What can hang from each mark
A: R
P: C Q X
Q: R
R: A C P V X
V: S
C: P

Known rows, with every way that one mark hangs from another
P[C Q[R[A]] X]: [ 0.24  0.08 -0.08 -0.01 -0.26 -0.10  0.19 -0.04  0.10  0.12  0.29 -0.06
  0.00 -0.15  0.09  0.34  0.62 -0.23 -0.16  0.26]
R[A C V[S] X]: [ 0.20 -0.10 -0.06  0.32 -0.10 -0.46 -0.06  0.49 -0.05 -0.13  0.30 -0.15
 -0.21 -0.31  0.02  0.01  0.17 -0.14 -0.31  0.31]
A[R[C P V]]: [ 0.21 -0.06 -0.20  0.32 -0.24 -0.31  0.06 -0.03 -0.18 -0.04  0.01 -0.08
 -0.17 -0.22  0.11 -0.01 -0.03  0.03 -0.59  0.07]
Q[R[V X]]: [ 0.39 -0.10 -0.20  0.29 -0.13 -0.56  0.24  0.17 -0.01 -0.10 -0.05 -0.11
 -0.11 -0.12 -0.03  0.19  0.30  0.03 -0.36  0.06]
R[A P[C] V X]: [ 0.33 -0.32 -0.07  0.40  0.08 -0.42  0.09  0.32  0.15 -0.27  0.08 -0.12
 -0.27 -0.32 -0.13 -0.14  0.34 -0.24 -0.29  0.31]
Q[R]: [ 0.25  0.05 -0.12  0.19 -0.23 -0.53  0.22 -0.03 -0.07 -0.15 -0.18 -0.08
 -0.06 -0.14  0.02  0.20  0.35  0.08 -0.34  0.03]
Q[R[C V X]]: [ 0.33 -0.08 -0.29  0.31 -0.18 -0.55  0.23  0.16 -0.12 -0.13  0.14 -0.14
  0.01 -0.13  0.03  0.17  0.22 -0.11 -0.39  0.10]
Q[R[A P V[S]]]: [ 0.30 -0.11 -0.16  0.26 -0.07 -0.59  0.26  0.21  0.01 -0.02 -0.23 -0.11
 -0.16 -0.21 -0.03  0.16  0.37  0.09 -0.28  0.20]
V[S]: [ 0.04 -0.02  0.02  0.08 -0.14 -0.42 -0.10 -0.03 -0.01 -0.11 -0.08 -0.14
 -0.14 -0.20  0.06  0.10  0.26  0.34 -0.44  0.01]
A[R[P V X]]: [ 0.31 -0.30 -0.12  0.30 -0.06 -0.30  0.05  0.07 -0.08 -0.02 -0.10 -0.05
 -0.19 -0.21  0.04  0.01 -0.06  0.09 -0.58  0.08]
R[P[Q] X]: [ 0.30 -0.49 -0.14  0.24  0.06 -0.30  0.10 -0.07 -0.08 -0.20 -0.12 -0.11
  0.05 -0.16  0.14  0.14  0.12 -0.08 -0.43  0.18]
P[C]: [ 0.09  0.14 -0.02  0.19 -0.23 -0.32 -0.03 -0.14  0.12 -0.34  0.16 -0.12
 -0.17 -0.22 -0.06 -0.06  0.46 -0.02 -0.38  0.01]
C[P[Q[R] X]]: [ 0.28 -0.17  0.01  0.35 -0.34 -0.24  0.01  0.00 -0.14  0.03 -0.05 -0.12
 -0.08 -0.13  0.09  0.33  0.52  0.03 -0.32  0.30]
A[R[C V[S] X]]: [ 0.17 -0.12 -0.14  0.23 -0.16 -0.29 -0.06  0.17 -0.13  0.05  0.19 -0.09
 -0.11 -0.21  0.11  0.07 -0.13  0.09 -0.57  0.07]
R[A P X]: [ 0.24 -0.46  0.05  0.30  0.07 -0.44  0.06  0.20 -0.07 -0.28 -0.19 -0.06
 -0.10 -0.33  0.00 -0.07  0.17 -0.21 -0.30  0.33]
P[C Q]: [ 0.15  0.18 -0.06  0.13 -0.26 -0.15  0.02 -0.16  0.18 -0.22  0.17 -0.11
 -0.15 -0.13  0.07  0.19  0.48 -0.04 -0.32  0.08]
Q[R[P X]]: [ 0.30 -0.39 -0.23  0.22  0.02 -0.54  0.28 -0.02 -0.11 -0.14 -0.18 -0.10
  0.15 -0.16  0.04  0.14  0.18 -0.05 -0.38  0.12]
P[C X]: [ 0.12  0.04 -0.01  0.07 -0.26 -0.18 -0.02 -0.18  0.03 -0.10  0.35 -0.10
 -0.09 -0.23 -0.01 -0.02  0.57 -0.09 -0.36  0.06]
Q[R[A X]]: [ 0.28 -0.13 -0.03  0.21 -0.11 -0.53  0.20  0.25 -0.04 -0.14 -0.14 -0.05
 -0.05 -0.22 -0.01  0.18  0.29 -0.11 -0.23  0.22]
R[A C[P] V X]: [ 0.29 -0.16  0.00  0.61 -0.23 -0.45 -0.09  0.51 -0.11 -0.26  0.25 -0.16
 -0.29 -0.33 -0.04 -0.03  0.29 -0.29 -0.29  0.44]
R[C[P] X]: [ 0.14 -0.32 -0.08  0.46 -0.19 -0.39 -0.12  0.09 -0.26 -0.31  0.24 -0.18
  0.08 -0.26  0.08 -0.01  0.12 -0.20 -0.44  0.26]

Rows
[ 0.32  0.10 -0.20  0.04 -0.27 -0.11  0.21 -0.09  0.13  0.14  0.35 -0.11
 -0.04 -0.07  0.08  0.34  0.64 -0.12 -0.26  0.15]	P[C Q[R[V]] X]
[ 0.34 -0.12 -0.31  0.31 -0.25 -0.25  0.14 -0.10 -0.21 -0.02  0.23 -0.18
 -0.08 -0.14  0.19  0.14  0.34 -0.15 -0.47  0.19]	R[C P[Q X] V]
[ 0.29 -0.02 -0.05  0.43 -0.20 -0.45 -0.01  0.45 -0.08 -0.26  0.27 -0.13
 -0.29 -0.30  0.00 -0.03  0.24 -0.30 -0.30  0.31]	R[A C V X]
[ 0.17 -0.16 -0.09  0.10 -0.18 -0.08  0.05 -0.19 -0.06  0.09  0.00 -0.02
 -0.05 -0.19  0.14  0.11  0.11  0.02 -0.50  0.11]	A[R[P[C Q X]]]
[ 0.38 -0.05 -0.09  0.31 -0.13 -0.57  0.23  0.36  0.04 -0.11 -0.09 -0.08
 -0.21 -0.19 -0.06  0.18  0.35 -0.07 -0.24  0.21]	Q[R[A V X]]
[ 0.23  0.18  0.10  0.29 -0.21 -0.47 -0.06  0.38  0.12 -0.12 -0.08 -0.11
 -0.53 -0.27 -0.07  0.06  0.46  0.18 -0.28  0.19]	R[A V[S]]
[ 0.09 -0.01 -0.02  0.33 -0.36 -0.25 -0.09 -0.03 -0.23 -0.07  0.02 -0.06
 -0.10 -0.24  0.11  0.05  0.00  0.03 -0.54  0.14]	A[R[C[P]]]
[ 0.22 -0.15 -0.24  0.22 -0.15 -0.52  0.20  0.04 -0.19 -0.16  0.09 -0.12
  0.17 -0.16  0.08  0.17  0.15 -0.15 -0.37  0.12]	Q[R[C X]]
[ 0.19  0.08 -0.04  0.01 -0.29 -0.01  0.02 -0.20  0.08  0.02  0.35 -0.09
 -0.07 -0.13  0.12  0.24  0.59 -0.12 -0.30  0.14]	P[C Q X]
[ 0.16 -0.43 -0.09  0.33  0.00 -0.42  0.05  0.18 -0.23 -0.31  0.08 -0.10
  0.08 -0.36  0.09 -0.11  0.06 -0.41 -0.33  0.39]	R[A C P X]
[ 0.34 -0.05 -0.01  0.43 -0.14 -0.49  0.10  0.22  0.03 -0.25 -0.24 -0.10
 -0.47 -0.29 -0.07 -0.05  0.44 -0.02 -0.31  0.25]	R[A P V]
[ 0.11 -0.06 -0.05  0.39 -0.40 -0.33 -0.11 -0.06 -0.30 -0.21  0.20 -0.17
 -0.02 -0.24  0.10  0.02  0.34 -0.12 -0.43  0.22]	R[C[P[X]]]
[ 0.26 -0.37 -0.25  0.20  0.04 -0.49  0.27 -0.05 -0.03 -0.16 -0.04 -0.11
  0.18 -0.18  0.00  0.09  0.23 -0.11 -0.36  0.12]	Q[R[P[C] X]]
[ 0.22 -0.10 -0.13  0.22 -0.09 -0.51  0.27  0.04  0.01 -0.17 -0.15 -0.07
 -0.01 -0.24 -0.04  0.08  0.39 -0.13 -0.24  0.22]	Q[R[A P[C]]]
[ 0.19 -0.32 -0.12  0.16 -0.03 -0.14  0.05 -0.08 -0.02 -0.01 -0.01 -0.02
  0.01 -0.20  0.12  0.08 -0.07 -0.03 -0.51  0.13]	A[R[P[C Q] X]]
[ 0.23 -0.15 -0.12  0.16 -0.11 -0.43  0.27  0.01 -0.03 -0.06 -0.06 -0.06
  0.03 -0.25 -0.01  0.11  0.45 -0.16 -0.24  0.25]	Q[R[A P[C X]]]
[ 0.23 -0.11 -0.19  0.26 -0.25 -0.23  0.06 -0.06 -0.23  0.07  0.09 -0.07
 -0.13 -0.21  0.13  0.01  0.03 -0.01 -0.58  0.10]	A[R[C P[X] V]]
[ 0.32 -0.11 -0.10  0.23 -0.06 -0.56  0.19  0.38  0.05 -0.02 -0.07 -0.09
 -0.16 -0.20 -0.04  0.21  0.31  0.04 -0.25  0.21]	Q[R[A V[S] X]]
[ 0.28 -0.18  0.04  0.44 -0.26 -0.34  0.00  0.16 -0.06 -0.12 -0.15 -0.12
 -0.13 -0.17  0.03  0.29  0.40 -0.01 -0.26  0.35]	C[P[Q[R[A X]]]]
[ 0.24 -0.14  0.08  0.37 -0.36 -0.19 -0.11 -0.03 -0.14 -0.05 -0.03 -0.12
 -0.17 -0.16  0.09  0.25  0.52  0.06 -0.34  0.29]	C[P[Q X]]
